Each row comes from the steps of one path. Every step used is in the known rows, and no mark comes twice. Write the path behind each row, first mark first.
Known rows
pifu -> gunef -> goduv -> pepako -> nive -> tesur -> lida: [-0.217  3.096  0.675 -2.060  7.157 -1.675  2.899 -3.120 -1.734  2.514
  1.436 -4.118  5.799 -0.579 -4.049  0.299 -0.459  2.630  0.180 -0.735
  3.886 -1.777  1.135]
pifu -> gunef -> goduv -> pepako -> nive: [-0.438  4.237  1.624  0.525  2.963 -2.354  0.185 -2.940 -1.304  2.604
  0.217 -4.045  4.001  1.900 -3.797 -1.795  1.801  1.667 -0.668 -0.071
  3.780 -1.864  1.102]
gunef -> goduv -> pepako -> nive: [-2.341  2.614  1.370  0.211  2.706 -2.399  0.736 -1.839 -2.130  2.006
  0.055 -3.509  3.777  0.912 -3.012 -1.567  1.565  0.980  0.335 -0.586
  2.432 -2.254  1.543]
gunef -> pifu: [ 0.776  0.027  0.482  0.082  0.991  0.647 -0.895  2.573 -0.359  0.167
 -0.484 -0.327 -0.584  1.285  0.182  0.555  0.968 -0.932  0.399 -1.045
  0.313  1.367  2.188]
pepako -> nive -> tesur -> goduv: [ 1.356  1.049 -1.851 -1.611  3.015  2.692  2.630  0.302 -1.135  0.050
  0.869 -0.571  2.121  1.018 -3.508 -1.073 -0.555  1.149 -1.011  1.114
  2.113 -2.437 -1.673]
lida -> vuberi -> pifu -> gunef: [ 2.701  2.072  2.533  0.167  1.507  0.226 -2.291  0.688 -1.211 -1.960
 -0.952 -2.067 -1.745  1.443 -1.492 -1.442 -1.052 -1.710 -1.239  1.246
  1.954  2.142 -1.097]
goduv -> pepako -> nive -> tesur -> lida: [-1.505  0.585  0.922 -3.597  5.703  0.112  3.417 -1.750 -1.232  2.065
  1.335 -2.460  3.561 -3.475 -2.306  1.797 -0.535  2.684 -1.441 -0.800
  2.384 -1.114  1.751]
nive -> tesur -> goduv -> gunef -> pifu -> vuberi: [ 2.884 -0.035 -2.223  0.612  1.319  4.773  1.534  5.853 -0.815 -0.736
 -0.990  1.342 -0.385  2.108 -2.382 -0.526 -1.600  0.437 -0.963 -0.633
 -1.761 -2.842 -2.197]
vuberi -> pifu -> gunef -> goduv -> pepako -> nive: [ 1.455  4.409  1.619  0.506  3.795 -0.651  0.140 -0.326 -3.821  2.373
  0.561 -6.038  2.567  1.577 -4.050 -1.735  0.609 -0.303 -1.621  1.168
  4.193 -1.035  2.674]
nive -> tesur -> pifu -> vuberi: [ 0.275 -0.138 -0.385 -0.235  0.886  1.467  3.757 -0.513 -2.169  2.002
  0.309  1.385  1.397 -1.437 -2.971 -1.524 -3.585 -1.140 -1.500 -0.665
 -1.716  1.682 -1.881]
pepako -> goduv -> gunef -> pifu: [-1.318 -0.180  0.927  0.501  0.457  0.127 -0.389  3.290  0.950 -0.822
 -2.777 -2.168 -2.027  0.936 -1.945  3.530  0.617  1.668  1.968 -0.600
  0.933 -0.394  2.072]
pepako -> goduv -> gunef: [-2.145 -0.005  0.742  0.472 -0.598 -0.208  0.752  0.495  1.474 -1.224
 -2.212 -1.736 -1.461 -0.250 -2.153  2.837 -0.516  2.693  1.350  0.638
  0.534 -1.778 -0.085]
pepako -> goduv -> gunef -> pifu -> vuberi: [-0.328 -0.170  0.760  0.771 -1.062  1.663  0.328  3.425  1.215 -0.317
 -2.816 -0.829 -1.557 -0.401 -2.039  3.007 -0.007  1.937 -0.624 -0.169
  0.227 -0.835 -0.311]
pifu -> vuberi: [ 0.893  0.190  0.053  0.480 -1.291  1.572  0.584  0.066  0.234  0.661
 -0.031  1.441  0.365 -1.385 -0.249 -0.275 -0.511  0.340 -2.478  0.172
 -0.719 -0.350 -2.249]
tesur -> lida -> vuberi: [-0.909 -1.304  2.110 -1.914  2.060 -2.219 -1.224 -0.744  0.992 -2.391
  0.172  0.322  0.384 -1.034  0.153  2.113 -0.827  1.122  0.923 -0.237
 -0.153  1.351 -1.855]
pepako -> nive -> tesur -> goduv -> gunef -> pifu -> vuberi: [ 2.276  1.143 -2.262 -0.342  1.740  4.852  2.858  5.283 -1.591 -0.460
 -1.054  0.031 -0.134  1.569 -4.868  0.664 -1.130  1.409 -1.748  0.448
  0.048 -3.542 -2.496]
lida -> vuberi -> pifu -> gunef -> goduv -> pepako -> nive: [ 0.389  4.810  3.974  0.256  4.425 -2.165 -1.289 -1.271 -3.108  0.134
 -0.837 -5.338  1.986  2.202 -4.339 -2.586  0.368 -1.070 -1.167  0.449
  4.299  0.320  0.980]
goduv -> gunef -> pifu -> vuberi -> lida: [ 0.235  0.752  0.702  1.283 -1.116  0.185 -0.267  4.311 -0.111  0.129
 -1.036  2.014 -0.156  0.750 -1.134  4.025 -1.202  1.659 -0.659 -1.100
 -3.159 -0.971 -1.739]
pifu -> gunef: [ 1.895  1.421  0.379  0.469  0.512  0.256 -0.669 -1.216  0.694  0.614
 -0.072 -1.019 -0.048  1.185 -0.609  0.019  0.321  0.567 -0.585  0.525
  1.404  0.117 -0.614]
vuberi -> pifu -> gunef: [ 3.722  1.610  0.308  0.028  1.174  1.706 -0.572  1.633 -1.795  0.703
  0.188 -2.927 -1.287  0.574 -1.010 -0.278 -0.842 -0.987 -1.753  1.526
  2.103  1.059  0.939]
goduv -> pepako -> nive: [-1.827  1.839  1.758 -0.906  1.422 -0.471  0.717 -2.177 -1.072  1.675
 -0.107 -2.549  1.559 -0.942 -2.151 -0.196  1.589  1.409 -1.994  0.021
  2.232 -1.265  1.878]
vuberi -> pifu -> gunef -> goduv -> pepako -> nive -> tesur: [ 1.624  4.707  0.991 -0.287  6.057  0.317  2.553 -0.184 -4.124  2.780
  0.118 -5.564  3.827  0.915 -4.342 -2.973 -0.899 -0.901 -1.177 -0.010
  4.657 -1.008  2.218]

Write each row's path
[ 1.368  2.574 -0.174  1.468  1.499 -1.676 -0.466 -0.844 -0.049  0.809
  0.086 -1.692  2.261  2.690 -1.516 -1.783  0.164  0.198  1.383 -0.142
  1.201 -0.753 -0.803]	pifu -> gunef -> goduv
[ 1.770  1.589  2.086 -0.748  4.734 -2.206 -1.685  1.256 -1.492 -1.910
  0.768 -3.259  1.116  0.932 -1.726  0.487 -1.921 -0.586  1.270  0.834
  1.778  1.711 -1.123]	tesur -> lida -> vuberi -> pifu -> gunef -> goduv
[ 0.251  1.813  0.896 -1.073  1.767  0.725 -0.023 -0.933 -1.667  1.692
  1.638 -2.313  2.178  1.494 -2.872 -1.468  2.185  2.551 -2.616  0.748
  2.002 -3.222  0.825]	tesur -> goduv -> pepako -> nive
[ 1.234  0.493  1.516  0.309 -0.823 -0.169 -0.176  2.219 -0.071  1.898
  0.415  2.665  1.489  0.728  0.048  2.067  0.148  1.113 -1.539 -1.371
 -1.087  1.108 -1.315]	gunef -> pifu -> vuberi -> lida
[-2.131  3.007  0.239 -0.670  4.898 -1.068  3.367 -2.087 -2.379  2.161
 -0.080 -2.727  5.107  0.018 -3.399 -2.754 -0.370  0.042  0.389 -1.568
  3.045 -2.092  1.354]	gunef -> goduv -> pepako -> nive -> tesur
[ 0.995  0.619  2.355 -0.394  1.245  0.096 -1.601  1.636 -1.612 -2.550
 -1.128 -0.908 -2.052  0.236 -0.364 -1.074 -1.903 -2.362 -0.321  0.505
  0.416  2.138 -0.337]	lida -> vuberi -> pifu
[ 0.911  0.696  0.959  0.333  1.330  0.721 -1.492  0.019 -0.937  1.760
  1.759 -1.037  2.331  2.196 -0.012 -2.803  1.814  1.762 -1.787 -0.335
  0.152 -2.704  1.286]	tesur -> goduv -> pepako
[ 0.278  2.034  0.350  1.658  1.704 -2.953 -0.028 -1.451 -2.322  2.013
  0.744 -2.357  1.990  3.446 -3.771 -1.690 -1.546 -0.664  1.973 -0.157
 -0.102  1.488 -0.076]	tesur -> pifu -> gunef -> goduv
[ 0.916  1.152 -0.042 -0.685  3.637  1.937  1.255 -0.313 -1.366  2.269
  1.456 -0.328  3.432  1.291 -0.593 -3.958  0.417  1.130 -1.244 -1.338
  0.738 -2.431  0.789]	nive -> tesur -> goduv -> pepako
[-0.058  4.554  0.455 -0.316  5.211 -0.917  2.584 -3.077 -2.078  2.784
 -0.033 -3.607  5.009  1.394 -4.346 -2.847  0.189  0.518 -0.181 -1.176
  4.318 -1.854  0.900]	pifu -> gunef -> goduv -> pepako -> nive -> tesur
[ 0.766 -0.191 -0.321  1.281 -1.438  2.485 -0.059  4.893 -0.280 -0.791
 -2.169  0.586 -1.913  0.451 -1.292  1.965 -0.422  0.138 -0.648 -0.356
 -2.179 -1.001 -0.770]	goduv -> gunef -> pifu -> vuberi
[ 0.427  0.767  0.748  0.451 -1.613 -0.482  0.415 -0.467  0.466  1.704
  1.074  3.068  2.222 -0.560  0.019  1.786 -0.845  2.051 -1.873 -0.353
 -1.515 -0.419 -3.279]	pifu -> vuberi -> lida
[ 0.530 -0.791  2.205 -2.084  2.938 -0.447 -1.489  1.905 -1.487 -2.790
  0.484 -1.487 -1.124 -1.600 -0.113  1.921 -2.166 -0.365  0.102  0.621
  0.239  2.115 -0.481]	tesur -> lida -> vuberi -> pifu
[ 2.119  0.504 -0.284  1.354 -1.116  1.472 -1.150  5.315 -0.009  0.279
  0.772  2.238  0.527  3.125 -1.605  2.793 -0.424  3.028 -0.933 -0.536
 -3.056 -3.076 -2.629]	tesur -> goduv -> gunef -> pifu -> vuberi -> lida
[-2.853  2.635  1.227 -0.585  5.151 -2.146  3.914 -2.285 -4.496  3.368
  0.682 -3.379  4.884  0.944 -5.878 -3.013 -1.737 -0.583  0.919 -1.752
  1.288 -0.019  2.082]	gunef -> goduv -> pepako -> nive -> tesur -> pifu
[ 2.392  0.796 -1.101  0.538  1.126  2.757  1.176  5.305 -0.693  0.356
  0.375  2.805  1.740  2.678 -1.977  1.319 -2.257  2.437 -0.422 -1.339
 -2.608 -2.769 -3.197]	nive -> tesur -> goduv -> gunef -> pifu -> vuberi -> lida
[-0.884  0.463  1.931  0.596 -1.055 -0.262  0.103  2.771  1.830  0.756
 -1.542  0.751  0.407  0.150 -2.157  5.100 -0.280  3.683 -0.197 -0.602
 -0.570 -0.581 -1.411]	pepako -> goduv -> gunef -> pifu -> vuberi -> lida
[-0.526  1.234  0.584 -1.382  1.123 -0.302  4.819 -2.083 -2.722  3.123
  1.257  1.648  3.368 -1.373 -5.450  1.824 -3.852  1.058 -2.359 -0.015
 -0.744  1.164 -3.197]	pepako -> nive -> tesur -> pifu -> vuberi -> lida
[ 2.940  2.504  0.181  1.475  2.435 -0.177 -0.620  1.895 -2.485  0.563
  0.576 -3.683  0.964  2.203 -1.834 -1.451 -1.191 -1.683  0.370  1.018
  2.004  0.245  0.864]	vuberi -> pifu -> gunef -> goduv
[-0.214  3.106  1.501 -1.264  4.347 -0.486  3.455 -3.951 -3.139  4.073
  0.185 -3.564  2.822  0.501 -5.743 -1.671 -1.230  0.822 -2.032 -0.325
  2.924  1.118  1.671]	goduv -> pepako -> nive -> tesur -> pifu -> gunef
[-0.225  0.362  0.461 -0.411  0.436 -0.505  3.701 -1.141 -2.234  3.082
  1.372  2.776  3.198 -0.694 -2.875  0.478 -4.507  0.609 -1.211 -1.236
 -2.475  1.917 -3.036]	nive -> tesur -> pifu -> vuberi -> lida
[-1.752  1.561  1.306  1.491  2.100 -2.437 -0.310 -0.979 -1.318  1.992
  0.534 -1.950  3.830  1.594 -0.649 -2.924  1.151 -0.075  1.260 -1.708
  0.270 -1.409  1.822]	gunef -> goduv -> pepako
[-1.292  3.796  2.670  0.819  2.960 -3.265  1.086 -3.603 -3.362  3.864
  0.878 -5.099  3.728  2.571 -6.108 -1.748  0.102  0.731 -0.442 -0.071
  2.426 -0.112  1.939]	tesur -> pifu -> gunef -> goduv -> pepako -> nive
[ 1.893  0.046 -2.107  0.164  2.693  3.382  0.698  5.639 -0.932 -1.073
 -0.836 -0.001 -0.597  3.466 -1.996 -0.254 -1.012  0.285  1.547 -1.036
 -1.115 -2.616  0.183]	nive -> tesur -> goduv -> gunef -> pifu
[ 0.034  3.071 -0.425 -0.230  4.458 -1.575  3.578 -2.293 -3.216  2.141
  0.465 -3.036  3.284  1.965 -6.847 -1.215 -2.886 -0.731  1.321 -0.232
  2.297  0.778 -0.698]	pepako -> nive -> tesur -> pifu -> gunef -> goduv
[-2.094  2.561  1.093  0.038  3.359 -0.993  4.715 -2.353 -4.373  4.076
  0.701 -2.035  4.895 -0.327 -6.140 -3.106 -2.453 -0.390 -1.532 -1.322
  0.723 -0.189 -0.317]	gunef -> goduv -> pepako -> nive -> tesur -> pifu -> vuberi
[-0.654  3.000  1.369  0.936  4.789 -2.400  2.177 -2.967 -3.564  3.990
  0.590 -3.171  4.922  2.635 -4.390 -4.349 -1.833 -1.073  1.142 -2.016
  0.597  1.039  2.122]	nive -> tesur -> pifu -> gunef -> goduv -> pepako
[-1.931  2.396  2.420 -1.249  1.843 -0.943  4.025 -3.411 -3.150  4.995
  1.526  0.292  4.840 -1.325 -5.152  0.233 -2.617  1.913 -3.552 -1.313
 -0.396  0.845 -1.167]	goduv -> pepako -> nive -> tesur -> pifu -> vuberi -> lida
[-2.339  1.395  0.624 -2.183  6.772 -1.768  3.389 -1.633 -1.786  2.076
  1.823 -3.134  5.656 -1.600 -3.076  0.371 -1.034  2.037  0.809 -1.236
  2.710 -1.946  1.878]	gunef -> goduv -> pepako -> nive -> tesur -> lida
